What can hang from each mark
Y: N
A: N
S: N
X: N
B: N P
E: N
F: N
P: N
K: N
N: A B E F K S X Y

Known rows, with every way that one mark hangs from another
{E {N A S}}: [  2  -1 -29 -23   1   7 -33   4  -2   1   2   5   9   5   5  13   0   5
 -17   9  16  -3   3 -16  29  20   6  -2  16  -3   9]
{E N}: [  2   0 -37 -24  10   2 -35   9  -6  -5   7   6 -11 -10   6   4  -1  -2
 -32   7   6 -10   9 -20  14  -5  10   7   4  -2  -1]
{B {N A E S X} P}: [ -4  -7   1  39 -15  -2 -11  -2  12   0  -2 -11 -41  12  28   9   8  17
  18 -15   4  13 -22   5  19  27   3  -1   4  -9  16]
{P {N B F S X Y}}: [-10  -7   3  -7 -10  -5   4 -17  10  12   0   5  29   2  -7  26   2  -6
 -17  -8  -7   1  -6  -4  -3  -3 -10  11   6  -2  -1]
{B {N E K S Y}}: [ -7   2  23  16 -15  -2  10   6  13  -5  -2   2 -30   0   3   3  -8  23
  -6 -15  -6  16  12  17 -10 -28   4 -12 -11  10   5]
{F {N A {B P} K S}}: [ 14   7 -44   0   6   9  38   3   7   1  -3  -3  40  13 -16  -4  12  -9
  36  -6  -7   4  -5  -7  10  27  -2  10   7   5   3]
{S N}: [  3   3 -19  -1  22   9   1  13   8  -4  10   6   5  -7   9  -4  14 -13
 -17   2  -8 -12   7 -14  24  -7   7   2   7   8 -13]
{X {N B E F K Y}}: [ -2  12  15 -11  -3  -2  15   1 -17  -1  -2   4  32 -13 -18  -8  -7   2
   2   2   2   1  17  19 -37 -32  -8  -1  -9   5  -8]
{A {N B K Y}}: [  8  13 -20  -6   4  -7  31  -1  -3   3  -2   2  33 -16 -18   3  -9  -3
   4   0  -2   1   3  12 -19 -34  -3  11  -5   9  -7]
{E {N A}}: [  5   3 -32 -28   3   0 -25   6  -9  -1   3   2  -2  -4  10  -6   1  -2
 -19  15  17  -9   1 -18  12  16   9  -6  13  -7   4]
{N A B F K S Y}: [  1   6 -16 -31 -25   5  48  -5  -8  13 -10   6  73   8 -25  -8 -19   4
  23  19  14   0   4   4  -5   7 -14 -12   9   4   6]
{B {P {N X}}}: [ -1  -9 -12  22   6   1 -16  -1  10  -5   7  -2 -23  -4  18  10  16 -16
 -12 -15  -9   0 -17 -10   9   7   2  16  -6 -13  -1]
{B {N A} P}: [  2   0 -43   2 -15  -3  27   8  -5  -1   2  -9  -9   0  28 -21   9   1
  11   2   4  -2 -23 -10   6  24   3   0  11  -6   9]
{K N}: [  0  -8 -18 -15   4   1 -11   5  -4  -2   8   3 -22  -2   3  -3  -1 -12
  -1   1  -1  -5  -5 -22  14   1   7   4   2   9  -5]
{E {N B S X}}: [  0  -1 -47 -12   5   3 -53  -5   9   8   3   3   6  -1  -7  29  -3  10
 -14  -7   7  -5   7 -18  35   4   5  21   7  -8   3]
{Y {N B E K X}}: [  3  -6  -3   2  -3   0 -35  -7   7  -3   1  -1 -10  -3 -15  -1   3  10
   9 -22 -10   4  14  -2 -19  -4   7  -3 -25   0  -2]
{P {N A}}: [  0  -2   3 -17   8  -1   7  -3   1  -2   5   0  17   2  14 -14  16 -17
 -13   5   3  -5  -9 -11 -18  14   2  -8   7  -1  -4]
{A {N {B P} E F}}: [  6  -1  -8  -7   4  -5  23  -5 -16  -3   1  -7  32  -6  -7   0 -11  -9
  15  12 -12  -2 -14   5 -14 -14 -11  28  -1  14  -1]
{F {N A B K X}}: [ 12  11 -31  -3  12  -1  29  -4  10   6  -2  -6  28   6  -5  -8  16  -7
  25 -10   0  -6   0 -15  -5  32   4   1   2  -6  -3]
{P {N B F Y}}: [ -6  -3  -6 -31  -6  -8  28 -10  -9   5   1   4  34  -8  -9  -6   2 -16
 -16  10  -9  -8  -7  -6 -34 -15  -8   4   6   7  -9]
{S {N F Y}}: [ -4   1   6  -7   3   3  27  11  -3   1   6   9  14  -8   5   1   4 -13
 -27  11 -11 -11   3  -5  16 -10  -2  -9  12   5  -9]
{E {N S}}: [  0  -2 -34 -18   8   9 -43   8   3  -2   6   9  -1  -1   0  19  -2   6
 -30   2   4  -3  12 -19  34  -1   8  13   8   2   3]
{S {N E F K Y}}: [ -2   4  48   3  -2   2  34   9   5  -6   2   8  -3  -7  -9   0  -1  -2
 -14   1 -12   3  18  13  -9 -24  -3 -27  -8   9  -8]
{F {N X Y}}: [  2   4 -10  21  17  -4 -15   7   4  -1   1  -1 -36  -2  17   6  17  -6
 -18  -7 -11  -5  -3  -7  15   5   8  13   6 -11  -3]
{A {N E F X Y}}: [ -4   1  46  16  -2 -12  -5  -5  -6   1  -1  -2 -13  -7  12  18  -7   2
 -19   1  -6   1  -5  13  -4 -15  -6   9  -2  -1   3]
{K {N Y}}: [ -3  -4  -6  -4  -4  -5 -13   6  -9   0   3   5 -43  -7   1   1  -4  -8
  -7   3   0  -2  -8  -7  10 -10   7  -4   3   5  -5]
{N A E K S}: [  4   0  25   1   2  13  -3   4   7  -6  -5   1  13  14  -6 -14  -8  12
  19   3  13   7  14  12   2   6   1 -19  -8   5   6]
{P {N A E K S}}: [ -1  -5  45  -1   3   5   6  -6  19  -6   0   2  11  11  -4   0   8  -1
   2 -11   0  14   7  11 -28   1  -1 -22  -9   8   2]

Rows
[ -1  -3 -11 -31   7   2   9  -3 -21  -2  -1  -3  29   1 -10 -29 -18  -2
  12  23   3 -12   6  -5 -14 -10  -6  13  -3  11  -6]
{N B E F}
[ -2   2   7   1  -7  -3  20   6   7 -10   2  -3 -22  -4   9 -17  -2  13
  -2 -10  -6   4  14   1 -21 -15   7  -9 -16   9   0]
{B {N E K}}
[ -1   3 -30 -39 -20  -2   0  -5 -14  14  -4   6  38   2 -14  14 -15   5
  -8  20  15  -3  -3  -8   8  12  -7  -4  25  -3   8]
{E {N A B F S Y}}
[  3   4  28  21  13   5   1  10  11 -12  -2   4 -26   6 -10   6   5   5
  -3 -14 -19  12  18  16  -5 -16   5  -2  -8   9  -2]
{F {N E K S Y}}
[  0 -10   9  17  14   1 -12   3   0 -15   5  -4 -34  -4   8  -7  11 -14
  -2  -4 -13   5 -10   4 -14 -12   2   9 -11   0  -5]
{B {P {N E}}}
[  0   0  24  21  10   5 -22   2  11  -9  -1  -1 -30  -1   3  -8  -4   9
   3 -11   3   2  17   6  -1  -9   6  -5 -26  -8  -1]
{N E K X}
[ -7  -9  54   6 -22 -13  -9  -9  -7   8  -2  -4 -48   5   8   6  -6  -1
   7   6  11   5 -18   0   1  21  -2 -27   5  -5   6]
{K {N A E F X Y}}
[  5   2 -10  38  16  -9 -15   1  -4  -5  -5 -10 -54  -2  -2   2  11  -3
  15  -9 -15   4 -13  12  -2  -3   4  20  -1  -8  -5]
{F {N {B P} E X Y}}
[  3  -4 -25  25  14   0 -32  -3  -4  -4  -2 -10 -30  -4   1 -11  -6   3
  28  -2   3  -2 -10   7   8  -1   1  24 -10 -11  -3]
{N {B P} E X}
[  1   7  25  -6  -1  -2  40   1   2  -1  -1   6  20  -9 -25  -4  -5  -3
   4   2 -12   1  16  15 -21 -28  -6 -20  -5  13 -12]
{S {N B E F K Y}}
[ -2  -5  23  20   9   7 -45  -3   8   1  -4  -5 -17  15  17   0  -2  13
   8   0  17   1  -2   6  27  24   3  -3   3 -10   8]
{N A E S X}
[  3  11  -2 -28  -4  11  35   6  -9   3   4   4  68  -3   5 -11   6  -7
  -7   7  12  -8  10  -9 -15  12  -6 -11   3   0   0]
{X {N A F K}}
[ -3  -4 -11  14  18   6 -46  -8   7   2  -3  -4  -4   6  -6   3  -9  13
  16  -6   5   1   4   4  21  -4   1  22  -6  -1  -3]
{N B E S X}
[  7  11   6  18   3  -4  17   4  10   3  -4  -2 -15   3   7   2  19  -4
  -1  -9  -1   1   0  -2  -2  23   6 -14   1 -13   2]
{F {N A K X Y}}
[  1   1  -1 -31  -3   4  30  -3  -9  -4  -2   0  40  -1 -23 -27 -22   0
  20  13   2  -5  18  -1 -27 -16  -7   2 -16  12  -6]
{N B E F K}
[ 13   8 -56 -10  -3   6  36   2 -10   1  -5  -4  42   0 -14 -31  -5  -8
  42  11  16  -5  -8  -2  -8  15  -3  -1  -3  -4   0]
{N A {B P} K}
[ -8  -5  38  13  -5  -4 -19  -1  -9  -1  -4  -2 -34  -2  12  -3 -13   7
 -13  10   3  -5   2   8   1  -7  -3  -2  -6 -10   2]
{N E F X Y}
[ -2 -12  29  -6 -19   3 -18  -3   5  -4   4   3  -4   3  -3   7  -1   8
 -16 -16 -14   3  16 -11 -12   6   2 -12 -24   0   5]
{Y {N E F K X}}
[  0   4   4 -15  -3  -6  26   3 -14   2   2   4  29 -10   8   8  -8  -8
 -25  15  -7  -7  -5   0  -3 -18  -7  14   9   6   0]
{A {N F Y}}
[ -2  -4  12  -3  -8  -7 -17  -9  -8   6  -5  -2 -28   8 -17  -1 -11   5
  31   4  11  11 -14  13   1   1   0 -14  11  11   1]
{K {N A B E S Y}}
[ -4  -5   0  18  -9  -8  -7  -6 -16   3  -7  -7 -24  -5  -4  -3 -16   3
  18  10   2  -1 -13  13  -2  -6  -9  12  -4 -13   1]
{N {B P} E F X Y}
[ -6  -3  29  -9  -4  -2  -1   6 -21  -7  -3   1 -17  -4   5 -17 -17   2
 -13  21   1  -6   5   9 -10 -19  -3  -3  -3   1  -1]
{N E F Y}
[  3   2  26  16  14   0  -7   7  -1  -5  -6  -3 -27  12   6  -4   9   2
   2   4  -5   6  -2  13   1  11   5  -5  14   4   2]
{F {N A E S Y}}
[  3  11 -34  15   1  10   2   8  -3   2   0   7  30 -11 -19  12   4   2
  11 -13   0   7   5  18   1 -25  -5  16  -3  -1  -3]
{X {N {B P} K S Y}}
[  6   2  29  24  12   6  -3  -1  22  -3  -3  -4 -11  18   2   8  15   5
  12 -18  -7  10   8   2  12  26   5  -8  -4  -2   6]
{F {N A E K S X}}
[-10  -7  34  -1 -18  -3   7 -13  10  12  -1   4  16   9  13  24   9  -6
 -23  -3   2   3 -14  -4   1  21  -9 -13  13 -11   7]
{P {N A F S X Y}}
[ -9  -9  -7  -9 -19  -5  -5 -13   1  17   0   4   4   5 -14  28 -10  -1
   7  -3  -1   1 -12 -12  25   7  -6   8   8   3   3]
{K {N B F S X Y}}
[ -3   1  -5   0   0 -13  -3 -16   3  10  -4  -4   1  -5   4   0  14 -10
   1  -2   9  -3 -18   2 -21   9  -1  -8   8 -14  -5]
{P {N A B X Y}}
[ -8   0  32   2   4   7 -21   7 -14  -3   2   6  10  -2   4  10  -2   5
 -24   2   0   2  11  16   0 -22  -6   8   5   6  -1]
{X {N E F S Y}}
[ -3  -6 -44  13 -11   6   9  10   6  -2   5  -2  -8   3  20   3   2   6
  -2 -10  -8   2 -12 -10  29   5   2  20   6   4   8]
{B {N S} P}
[  6   8  17  15  11   0  13  -6  19   4  -1  -3  10  -1  -9  -4  12   0
  25 -10   4   3   7   9  -6   9   3 -22  -6  -2  -8]
{S {N A B E K X}}
[ -5   0  12  15  -7 -10  -6  -4   5   1   0 -11 -37   4  32 -13   9  13
   2  -5  11   0  -8  -1  -3  20   8 -10   2  -7   7]
{B {N A E X}}
